What can hang from each mark:
fanu: midub pifu vigeku
doguf: midub vigeku
zepud: midub vigeku
pifu: doguf gudaba zepud
gudaba: midub
midub: fanu
vigeku: doguf gudaba

Every row comes from one small tree of marks. Brackets hold a mark, then the marks that hang from it, in alphabetical order. Every link used is in the known rows. Which tree was each row made from?
In the rows, 128 means zero.
Known rows:
(vigeku doguf (gudaba (midub (fanu (pifu zepud))))): [ 97 115 172 176 129  83 113 176  89 127  95 141 152  69  71 192 126 118
 116  65]
(fanu midub pifu vigeku): [166 156  81 110 109 209 114  62 203  98 114 115 115 224 165 120 159 157
 159 172]
(vigeku (doguf midub) gudaba): [114 167 149 189  90  80  83 120  81 141 121 119 203  76  77 173 124  98
  99  70]
(pifu doguf (zepud midub)): [119  78 151 103 144 109 155 167  70 172 160 109  69  90 175 105 109 187
 152 160]
(vigeku doguf (gudaba (midub (fanu pifu)))): [103 138 166 186 120  90 102 154 104 126  95 143 173  76  69 199 134 100
 113  68]
(fanu (vigeku doguf)): [176 124  87 168  81 121 127  79 143  84 162 116 188 156 137 136 139 150
 137 139]
(doguf vigeku): [120 140 112 132 129 106 122  85 155 149 147 131 167 145 149 109 126 105
 134 134]
(zepud (midub fanu)): [111 147 156 110 132 136 190 106 114 174 176 118 126 162 152 134 123 106
 122 102]
(fanu midub (pifu doguf) (vigeku gudaba)): [152 138  91 114 111 187  76 114 181 113  86 124 119 169 157 131 172 160
 174 168]
(gudaba (midub fanu)): [121 116 146 157 145 120 179 109 104 135 171 142 119 123 128 147  92 100
 107 123]
(fanu (pifu zepud) (vigeku (doguf midub) gudaba)): [152 135 110 150 116 124  85 152 132 106 101 115 134 115  94 147 135 154
 135 107]
(gudaba (midub (fanu pifu vigeku))): [146 121 118 146 148 155 157 112 147 116 152 142 102 143 129 143 107 109
 121 141]
(fanu midub (pifu gudaba zepud)): [114 119 139  94 158 156 139 126 122 124  86 127  71 165 149  97 137 177
 152 187]
(zepud (midub (fanu (pifu doguf gudaba))) vigeku): [102 120 166  42 137 162 158 163 140 167 119 131 100 108 178 104 152 123
 129 139]
(gudaba (midub (fanu (pifu zepud)))): [116 108 153 140 171 124 174 141 109 128 144 142  75 124 121 140  93 124
 117 126]
(fanu midub (pifu doguf gudaba zepud) vigeku): [145  73  92  79 142 178 105 142 148 112  94 125  52 146 173  73 143 204
 173 236]
(midub (fanu (pifu gudaba) (vigeku doguf))): [139 117 117 132 137 117 156 121 141  83 130 143 132 167 112 111 135 127
 129 142]
(doguf (midub (fanu (pifu zepud))) (vigeku gudaba)): [ 70 147 142 105 161 101 103 151 133 186 114 137 115 108  91 109 102  65
  99  74]
(zepud vigeku): [147 137 130 108 104 130 172  98 138 100 151 125 174 152 181 121 148 137
 130 125]

Which tree is each row?
[145 157  99 138  82 179  63  96 192 100  71 116 167 173 120 163 183 149
 155 123] : (fanu midub pifu (vigeku doguf gudaba))
[113 132 155 161 152 106 133 160 100 137 118 151 130  94 110 169 123 103
 131 105] : (vigeku (gudaba (midub (fanu (pifu doguf)))))
[107 143 148 162 105  87 128  97  92 130 155 120 154 110  90 131  97 100
  81  94] : (vigeku (doguf (midub fanu)))
[ 83 118 132 118 140  87  92 145 109 184 140 139 126  72 120  97 100  79
 107 120] : (pifu (doguf (midub fanu) (vigeku gudaba)))
[150 130 121 132 112 140  97 163 145 125  97 111 138 124 116 165 161 168
 160 103] : (fanu (pifu (zepud midub)) (vigeku doguf gudaba))
[ 85 161 128 102 155 122 106 105 158 179 134 134 106 131 109  88  92  58
  88 111] : (doguf (midub (fanu pifu)) vigeku)
[117  79 156  63 136 130 178 173  82 166 136 120 113  86 180  96 132 168
 139 165] : (pifu gudaba (zepud midub vigeku))
[133  96 121 116 160 109 171 168 126  94 136 140  93 165 131 115 131 151
 156 117] : (midub (fanu (pifu doguf zepud) (vigeku gudaba)))
[113 131 147 109  87 115 134 112 124 118 140 122 171 102 131 123 129 110
  87  92] : (zepud (vigeku (doguf (midub fanu))))
[ 95 156 159 176 101  72 109 130  79 140 128 127 191  90  68 166 119  83
  90  51] : (vigeku (doguf (midub fanu)) gudaba)
[165 142  94 147 117 144  80 112 142 103 109 124 135 114 109 112 129 135
 122 182] : (fanu (pifu gudaba) (vigeku (doguf midub)))
[171 123  85 123 146 150  94 130 133 116 124 132  87 110 146  79 119 147
 140 224] : (fanu (pifu (doguf midub) gudaba) vigeku)
[144 110 113 113 160 126 201 127 144  83 158 132  90 211 137 104 121 148
 143 122] : (midub (fanu (pifu zepud) vigeku))
[135 147 113 123 149 138 150 105 121 130 157 131 100 149 117  91  96  94
  97 148] : (doguf (midub (fanu (pifu gudaba) vigeku)))
[175 129  92 174 105 141 131 106 134 115 157 131 182 132 139 166 136 122
 144 130] : (fanu (vigeku (gudaba midub)))
[115 144 150 104  99 125 122 121 140 112 118 123 153 108 125 125 134 112
  92  94] : (zepud (vigeku (doguf (midub (fanu pifu)))))
[156 110 112 108 142 148 111 180 136 138 111 118  90 120 154 132 151 180
 177 146] : (fanu (pifu doguf (zepud midub)) (vigeku gudaba))
